Each row was made from one walk, in order. Every step used is in the known rows, and no mark comes twice. Write each row's walk.
Known rows:
G-D-Q-S-N: [  2  -2  11   4  -9   0   6   4  10  -2 -12  13  16   0   3   3  -3 -13
 -18 -12   7  -6  -3  -9   0   3   6  -1  -3  15   0  10   5  -3   2   3
  -9  20 -10 -18   3   2  -7 -12  12  -1 -14   6 -13  -2   1  -4  -7]
N-S-Q-D-M-B: [  0  10  27   2   7  21   1  16   8 -11 -10   1  -1  -1   8  -8   1 -15
   2   3  14   2   6   6 -15  -6   1  17   1  -7  -5   3   8   0  27   8
  -3 -13   0 -10 -19   1  12   4   4   7  12   1   4   6 -17   0  -6]
J-N-K-X: [ -1 -11 -10  -6 -18   8 -14 -27  19   9 -11  20  -8 -10  11  28   0 -15
  -5 -12  11  -7   8  -1   2 -16 -12  14  14  -1   5  -5   5  19  -5  19
  -2  -2  -6   6   5  14   7 -17  -8   7 -13   7 -13  -1  -5 -15   1]
N-J-V: [-26   9 -17   5  -3  -8  -4   6  20  20   2   3   0   8   8  12 -13  -6
  -5  14   5  -3  22   8 -14   0   1  15 -12  20   7  11  -3  18  -8  22
   0  -7   4  -3  -6   9  -5   5  18  -6  17   5  -3   0  -6  -3  14]
R-D-M: [  2  10  26   0  14  27  -3   6  20  -4  -9  26  -3  -3   6  13  -4  -7
 -22 -16   5  -9  -4  22  -2 -10   8  17  -2 -19 -10   0   4  11  17  12
  12  -3   2 -14  -4  -4  -4   6   6   6   4  -5   9   6 -11   6 -17]
P-T: [  3  -5   1   1  14  -2   2   9 -11 -10   0  -4   3  -1 -11  -8  -5   8
  -7  15   2  -7  10   9  -7 -10  -9  -8   6   0   2  -3   3   7  -8 -19
  17  -2  -1   2  -1  19   2   4 -14  -2  12   3   0  20  -1  10  12]
K-N: [ -3  -3  -6  -7   5   7   2  -7  10  -1  -4   7   7 -12  11  10   5 -11
 -15 -17   1  10  13  -7  -7  -5   1  -8  -6   5   0   1   3  -5  10  -1
   8   7   3   3   8  11  -8 -16  -5   6 -13  -2 -11   1  -3 -12  16]
G-D: [  0   1   0   9   8   0   6  -6  -4   9 -17  -9  -4  -9  -8  -8 -15 -16
   1  -4  -1  -2  19  23  -1  -1  14  -5  -6  -6  -2  -4   1  -6   8   0
  -1  10  11   0 -14 -28   3  -1   7 -12   1  -4  -8   0  -6  12 -16]
S-N-K-X-R: [ -9  -5  -8  -7 -15   8  -8 -35  13  -6 -21  13  -4 -12   6   7 -19 -23
   0   5   3 -20   2 -10   0  -2  -7  -1  14   8   0 -26   8   0  14  -7
   2   6  -5   6   5  24   2 -22  -2   9 -13  14 -11  -2   5 -12   4]
N-S-Q: [ -8  11  10  13   2   7   1  -3   2 -14   3 -13 -12   6  -4  -9   7  -1
  13  21  -6   1  -2   4  -4  -3   1  13 -24   7 -14  13   3  22   9  11
   9  13   8   0  -3  -1  -6  -1  -3   4   4   3 -15  -7  -6 -13 -13]
T-R-D-Q: [  4   2  10 -12  -5  18   8   9  13  -8  -6   8   8   0  -5   2 -12 -15
 -10  -5   0   8  13  -1 -11  12   4  17  -3 -16 -12  -6  17 -14   5  -7
   3  13   3 -25 -16  15 -14   2   8  11 -23   4  -8   3  -2  -5  -4]
C-L-G: [-11   0   1   9  -1  12   3 -13  22 -12  -6 -12  -8  -2  -8  -4   5 -11
  -5   9   0  20  -1   2  -7  -2   7 -13   6  11   4 -15  -2   0  -8  17
  -6   7   9   2  -2 -21   6  10   1  11   0  -5  -8  -1   2  18   5]
C-L-G-D-Q-S-N: [ -2  -1  12   8 -11   7   7  -2  19  -6 -16   8  12  -3  -2  -1   0 -18
 -19 -10   7   3  -2  -7  -1   3   8  -8   0  19   2   6   6  -5  -1   8
 -10  23  -6 -14   1  -6  -5  -8  13   4 -14   6 -15  -1   2   3  -5]
C-L-G-D: [ -8   1   1  16   7   7   9 -15  12   1 -22 -18 -11 -11 -13 -12 -11 -24
  -2   4   0  11  18  24  -4  -3  19 -15  -1   1   1 -14  -2  -4   3  11
  -5  14  19   2 -14 -44   7   6   9  -4   2  -8 -13   0  -4  25 -11]
V-J-N-K: [ 22  -2 -12  -6 -23 -16 -14 -14  21  24  -8  -9   9  -8  22  20   3  -2
  -7  -1  -6   0   6   7   5  -1  -7   1  16   6   8  14   7  26  -6  14
 -24  -3  -9  15  -3   7  -4 -33  -4  10   3   3 -18  16  -4 -13  11]
Q-S-N-K-X-A: [-14  -9  -7  -4 -13  26   3 -24   9   2 -30  17   5   3   0  -4   3 -16
 -10 -10  15 -21  13  -9   0 -16 -19  10  13   6   4 -13   2   4   2  23
  -5   4  -6   6  16  -4   3  -3  -5  -5  -7  13 -11   1  -1 -15   5]
M-B: [  1   1   6   0  -9   5   2  15 -10  -5  -4   3  -2   0   8  -7   2 -13
  15   3  15   6   5  -9 -11   3  -4   3  10   1   5  -9   8 -17  13  -3
  -5 -15   5   3  -9   8  13  -4  -3   4   3   5   7  -1 -12  -2  11]
G-D-R: [ -9   8 -10  -7 -11 -15  28  -8  -1  -2 -22 -16   7 -14 -20  -4 -21 -15
   2 -11 -12  -3  12  11  -1  10   8  -5   6  -5  -8   4  13 -11   3   1
   5   9   6  -5 -25  -8   1  -3  16  -7   3  -3  -5   2  11   2 -11]
X-A: [ -9  -1  -2  -1   3  18   8  -6  -3   4 -18  -8   3   9  -3 -26  -1  -4
  -5   3   2 -10  11  -3  -2  -5 -12  -4   3   3   3  -8   1   0   4  14
   0   4   4   4  12 -11  -3   5  -2  -5   3   8  -3   4   2  -1   0]
C-L-G-D-Q-S-N-J: [-20  11   8  19  -9  10   9   8  24  -4 -11   0  11   0   6   1 -18 -20
 -22  10  19  -6  -4   2  -3  -2   9  -5  -8  28   2  10   4   2  -7  17
 -14  10  -5 -20  -3  -8  -1   0  22  -3   3   5 -35   8   2  -3   3]
N-S: [-13  -2  -4  16  -2  -2   2   0   6  -5  -2 -24  -1   2 -12   2  -1   0
   4   3   5 -11  -5  14   2  -6  -5  11  -7   4  -8   6   2  12  -3  -5
  -6   5  -9  -8  -4   4   6   8   7 -12   7  -5 -10   0  -2  -7   4]
V-J-N-K-X-R-D: [  2  -6   4   0 -11  16 -10 -26  16  -1 -31  12   0 -14  24  19 -19 -28
 -15 -18   6 -12   6   8  -1   0   3  10  10 -14  -7 -37  14   1  13  -5
   1   8  13   2  -3  13  -2 -14   5   6 -13  12 -10   9  -5 -13  -9]
P-T-R-D-Q-S-N: [  0  -3  16   2 -10   7   2   6   5 -13 -16  17  17  -3  -2   1  -4 -15
 -19  -6   8  -5  -1  -6  -3   2   2   8  -2  10  -3   7  14  -3   0  -6
   1  16 -11 -21   4  19 -11  -7   9   4 -15   6 -11   1   2  -7   2]
C-L-G-D-Q: [  1   1   3  -4   6   8  17   4  25   5  -6 -12   1   0 -15  -6 -11 -13
 -10  -1  -1  13  18   2 -11   7  11 -11   3   0  -3  -5   6 -13   0   9
  -5  22  12 -21 -21 -16  -2  -1   8   5 -12   4 -16   8  -4  15  -9]
Q-D-F: [  5  -3  12 -10 -12   9  18 -11   6   6 -25 -35  10 -14   7   4 -10  -5
 -26 -12  -5  10  -1   0  -6   7   8 -11  -3  -9  -4  -8   2  -4 -13  -3
 -12   4   8  -3  -4 -12   2  12   9  -1   0  -5 -15   8  16   3 -14]
Q-S: [ -8  -5  -5   5   0   2   3  -3   4  -6  -4   7  10   5 -12  11   9   7
  -6 -18  20 -17 -14 -17   4   2   5  13  10   1   4   3  -3 -12 -10   7
 -19   2  -1 -15  -1   9   3   9  -1 -15   5  -4  -5   6  -8  -4   3]
D-Q-S-N-K-X-A: [-12 -10  -7  -7 -13  26   6 -19  14   4 -26  16   8   5  -3  -3   2 -15
 -13 -10  14 -18  15 -14  -2 -13 -20  10  13   8   3 -11   5   4   1  24
  -5   9  -7  -3  11   1  -1  -5  -6  -2 -12  16 -12   4  -2 -15   5]
T-P: [-11 -13  -6   0   6  10   0   5  -6  -4  -6   8 -14   0  -8   4  -4  15
   6  -5   3  -4  -1  -2  -8   9   2 -12   7 -11  -4  13 -11 -10   6 -15
   4  -5   0 -21   4  17   3  -1   7   4  -7  15  -1 -33  -3  11   8]
L-G: [-10  -4  -3   0   1   3   5  -6  18  -5  -5  -9   3   5  -7   3  -7  -7
  -7   4   4   9  -7  -6  -7  -7   4   4   1   3   4 -18  -6  10   1  22
  -5   6  16 -13   2 -10   3   6  -5   5  -3 -10 -12  -7   0  11   9]
T-R-D: [ -6   2  11   4  -8  20  -7  -6  -4 -16 -21  11   0 -11  -1   1 -11 -28
   0  -3   0   2  12  20  -5   3  11  26  -8 -22 -12 -14  15  -9   7 -10
   7   1   8  -4  -6  -1 -10  10  11   4 -11  -7  -2  -9  -2  -3  -6]
T-R: [-12   9  -2  -3 -11   8  -4  -2 -11 -13 -11  -5  -3  -8 -21 -15  -8 -12
  16  16  -3   1  14   7  -7   4  10  16  -4  -2  -9   4  12  -2   3   1
   1  -3  -5  -2   1  13  -9   1   5   3  -7 -10   2 -20   4  -7   5]
F-D-Q-S: [ -3  -3  -4 -10  10  11  12  10  17  -6  -1   3  19   7 -15   7   3   0
 -14 -27  18 -14  -5 -23  -2   1   6  15   7  -7  -1   2   7 -26 -15  11
 -17   7   1 -27 -18  16  -3   4   1 -11  -5   2 -12   9  -8  -5   1]
L-G-D-Q: [  1  -1   2  -8   6   2  17   8  23   8  -4 -10   7   3 -14  -4 -17 -11
 -12  -3   2   8  15  -4 -12   6  10  -2   0  -4  -3  -7   3  -6   4  11
  -5  22  14 -29 -19  -9  -4  -3   6   2 -13   1 -18   6  -6  11  -8]
P-T-R-D-M: [ -1  11  25  -1  16  30  -5   9  11 -13 -15  22  -1  -7  -8   4  -9  -9
 -17  -3   5 -12   7  27  -6 -12   8  22  -2 -21 -13   1  11  12  14   7
  18  -5   0 -15  -3   8  -8   8   5   6   4  -9  10   5  -9   6 -12]
V-J-N-K-X-A: [ -6  -5 -10  -7 -14  20   0 -21  11  14 -30   3   1   2   8  -7   0 -11
 -11  -9  10 -13  20  -3  -2 -16 -16   3  15   6   2 -17   4  17   1  32
  -6   4   4  10  16  -1   2 -13  -9  -3  -5  16  -7   7  -4 -19   3]

Write each row's walk:
[  0   2  -2  15  -7 -11  -4   3  11  13 -10 -35   2  -1   5   1  -1   3
  -6  -6   4  -7  -4  16   2  -5   2   2   0  13  -9  10   7  31  -6  16
 -14   8  -3  -7   5  14   2 -13  10 -10   5   3 -12   7  -4 -17  -3] -> V-J-N-S
[ -2  12   3 -12 -13 -14  20  -9  12  -9 -27 -31  17 -11  -1  -4 -13 -13
 -12  -6 -21   6   8   5  -3   9   5   8   2  -4 -17  10  12   7   6  11
  -2  11   3  -9 -28   7  -2  -6  19   3   6   2 -13  13  14 -15 -17] -> V-J-N-S-Q-D-R
[  7   2  19  -4  11  11  -1 -12   8 -12 -15 -10   6  -4  11 -10  -1 -16
 -11  10 -14  12  12   7  -5  -1   5  12 -15 -13  -9   2  -1   4  11  -2
   0   7   6  -5 -20 -14  -3  10   8   6   2   0 -16   9   2   0 -21] -> S-Q-D
[ 12  -6  -7  -5 -25  -8  -6 -13  23   5  -4  13  18  -5   8  23   5  -9
  -8   1  -1  -7  -3  -6   7   1 -12  12   9   9   9  20   7   4  -3  -5
 -22   6 -25   2  -5   5  -6 -18   0  10  -7   2 -22   7  -1  -9  17] -> D-Q-S-N-K
[ -8   9   1 -12  -9  -8  23 -12   8 -18 -21 -25  15 -10 -11  -5 -12 -15
  -6   1 -19   4   5   4  -2   9   1  12  -2  -8 -16   9  12  -3   6   0
   2   8  -1 -10 -32   2  -1   7  18   2   7  -2 -11  10  17  -8 -15] -> N-S-Q-D-R
[-21   9  -5   6   0  10   5   6  16  -1   1   2   9  -3  18  11 -13 -12
 -20   4  15  -2   3  -1  -6  -5   1  -4 -13  18   0   8   3   3   1   8
   1  -2   1  -9   2   9  -4  -7   8  -2   2  -1 -31   7  -1 -17  19] -> K-N-J
[-24   7 -11   5  -9  -7  -1   9  28  19   0  11   9  11   9  15 -12  -9
 -14   7   9  -4  19   0 -14   3   1  17 -12  28   6  16   1  16  -9  23
  -4   2  -3 -14  -3  16  -9  -1  23  -3   8   8  -9  -1  -5  -8  12] -> D-Q-S-N-J-V
[ -5   3  -4 -18 -11 -12  24 -10   8 -11 -23 -20  20 -13  -9   1 -16 -16
 -12 -10 -16   2   7   2  -2  10   0   5  10 -12  -8   4   9 -13   1  -6
  -3   3  -4  -9 -30   4   2   7  20   1   5  -3  -6  11  19  -3  -8] -> Q-D-R
[  1  -3  12  -2 -19  16  16  -8   3   4 -24 -18   0 -12  10  13 -11  -7
 -22 -19   1   6  -5   3  -6   8   9  -7  -7 -12  -7 -18   8  -3 -13  -1
   0   5  20   0   5  -9  -3   8   5   3  -6  -2  -9   0   9  -1 -12] -> R-D-F
[ -3  -1  12  -4 -16  16  16 -16   4   1 -29 -21   0 -16  10   8 -20 -12
 -20 -15   0  -3  -7  -3  -4  13   9 -11  -3  -8  -6 -28  10  -8  -8 -11
  -1   7  21   0   5   1  -4   3   6   4  -8   3 -13   0  12   0 -12] -> X-R-D-F
[-15  10   7  11 -11   6   5  16  17  -2  -2   8  16   6  13   5 -16  -9
 -23   9  20 -12 -12  -8  -2   0   0   4  -9  26   1  16   5   5  -5  13
 -12   4 -11 -23   2   9  -4  -4  17  -4   1   7 -29   6   3 -16   7] -> D-Q-S-N-J
[ -7  -3   0  19   0  -6  -7  -1  11   5  -5 -29  -5  -1   4   0  -2  -2
  -6  -2   7 -11  -7  16   3  -6  -3   4  -4   9  -1  15   3  28 -10   6
  -7   8  -7 -11   3  12   1  -6  10  -6   5  -1 -21   2  -1  -6  -6] -> J-N-S
[ -4  10  12  14   2   4  -4  -5   7  -6   2 -17 -14   5   6 -10   6  -3
   6  17  -5   1  -3   4  -4  -3   2  10 -22  12  -8  19   6  34   4  20
   9  14   9  -2   1   4  -9 -11  -2   7   2   4 -21  -5  -5 -12 -19] -> J-N-S-Q
[ -7   8   4 -10  -9 -11  19 -12  11 -15 -22 -28  13 -12  -3  -5 -12 -17
 -10  -3 -19   3   6   4  -3   9   3   9  -1  -6 -12  14  11   6   3   6
   2   9   0 -13 -27   5  -4   0  20   5   5  -1 -19  10  16  -8 -19] -> J-N-S-Q-D-R
[ -1  -7   4  -2   0  11  10   5  16  -5  -4  16  13   7  -9  17   4   1
 -18 -26  21 -13  -8 -20  -2   7   5  19  11 -11  -3  -3   6 -19  -8   3
 -18  12   2 -32 -13  15  -5   9   2  -8  -8   3 -11  13 -11  -6  -2] -> R-D-Q-S
[-10  -5 -10 -14  -7  16  -1 -27  21  -9 -22  11   5 -10   2   8 -20 -27
  -5  -7   9 -25   3 -16  -2  -2  -4   5  14   4  -2 -25  14 -13   8  -3
  -2   7  -4  -4  -6  29   0 -21   1   5 -17  14 -18   0   3 -12   4] -> F-D-Q-S-N-K-X-R
[-25   8 -11   1  -2  -1  -1  14  29  16  -3   7  12   8   8  12 -14 -16
 -14   1   8  -4  23   3 -15  -1   4  18 -16  22   6  15   5   9 -12  25
  -1  -1   0 -13 -10  14  -9  -2  25  -4   9   9 -11  -4  -3  -7  12] -> F-D-Q-S-N-J-V
[  0   0  15  -5  -9  13  19 -15  11  -1 -24 -40   6 -15   6   2  -8  -9
 -25  -6  -8  13   3   0 -10   5   9  -7 -18  -3 -11  -2   4   5  -7   2
  -4  11  13  -4  -3  -9  -4   6   6   3  -3  -2 -25   4  12  -8 -14] -> K-N-S-Q-D-F
[  3  -2  12   1 -11   1   5   5  11  -4  -6  13  17   2   5   4   2  -7
 -18 -12   7  -6  -9 -15   2   4   1   0  -1  18   2  13   5  -1   1   5
  -8  15 -14 -16   7  11  -9 -11  10   3 -15   8 -10  -1   3  -9  -2] -> D-Q-S-N
[  3  -1  11  -2  -4   6   6   9  12  -7  -8  10  20   0   5   1   0 -14
 -18 -18   7  -4  -5 -12   0   0   4   3  -5  12   0  10   9  -7  -2   7
  -4  13 -11 -16   0   9  -8 -11  12   2 -15   8 -12  -3   4  -8  -2] -> F-D-Q-S-N
[ -7  -9  -2  -7 -28  20  -8 -23  18  -6 -19  35   2 -10   1  29  -5 -27
  -7 -14  14  -8  10  -3  -1 -11  -9  29  11  -3  -4 -10  13   5   1  10
  -3   6 -13  -6  -2  17   1 -11  -1   8 -26   7 -12  -8  -4 -22   5] -> T-R-D-Q-S-N-K-X
[-11   9   0 -14  -9  -6  25 -14  11 -19 -22 -23  18 -14  -7   0 -12 -20
 -10  -6 -19   6   9   1  -5   8   2  10  -5  -7 -16   8  12  -4   9  -2
   5  10   0 -11 -28   6  -4   0  17   4   2  -2 -16   8  15 -13  -9] -> K-N-S-Q-D-R
[ -4  -4  15   2 -12  10   2  -5  15  -9 -19  25  13  -3   9  10  -6 -20
 -21 -19  13 -11  -7 -16  -1   3   2   6   2  11  -3  -8  11  -5   6   1
  -2  19  -7 -19   7  17  -6 -11  11   4 -22  14 -12   0   3 -12  -6] -> K-X-R-D-Q-S-N
[ 11  -6  -8   0 -27  -8  -9 -19  18   3  -7  13  15  -7  10  23   7 -10
  -6   1  -1  -9  -4  -2  10  -3 -11  12   8  10  10  17   3   6  -2  -5
 -22   1 -24  10  -2   2  -3 -16   1   6  -2  -1 -20   4   0  -8  18] -> Q-S-N-K
[ 14  -4  -5  -3 -26 -10 -10 -17  15   6  -5  10  10  -9  15  18   2 -14
  -1   9 -11   0   1   8   8  -3 -13   5   3  10   9  16   6  11   4  -7
 -12   1 -23  18   0  -2  -5 -20   3  14  -4   1 -17   2   4  -7  18] -> S-N-K
[-23   8   9  11 -11  16   4   4  20  -7 -13  18  12   1  17  11 -24 -22
 -26  -1  25 -20 -11  -9  -3  -1   0   8  -7  21  -4  -4   9   0   1  10
  -4   7  -4 -25   1  18  -3  -5  19  -4  -7  11 -31   6   2 -19   2] -> K-X-R-D-Q-S-N-J
[ -8  -6  -8 -10 -15  11  -1 -30  19  -6 -19  15   3  -9   2  11 -17 -19
  -5   0  11 -24  -2 -22  -1   2  -6   4  19   9   0 -24  10  -8  11  -5
  -5  10  -9  -7   0  31   1 -21  -1   6 -17  16 -16   3   2 -14   5] -> D-Q-S-N-K-X-R
[-25   8 -12   9  -8  -9  -6   5  23  18  -4  11   5   6  11  15 -11 -11
 -12   8   9  -6  18   5 -11   0   2  17 -13  28   8  15  -1  17  -8  22
  -3  -2  -2  -8   0  12  -8   0  23  -5  13   6  -7  -3  -4  -7  13] -> Q-S-N-J-V
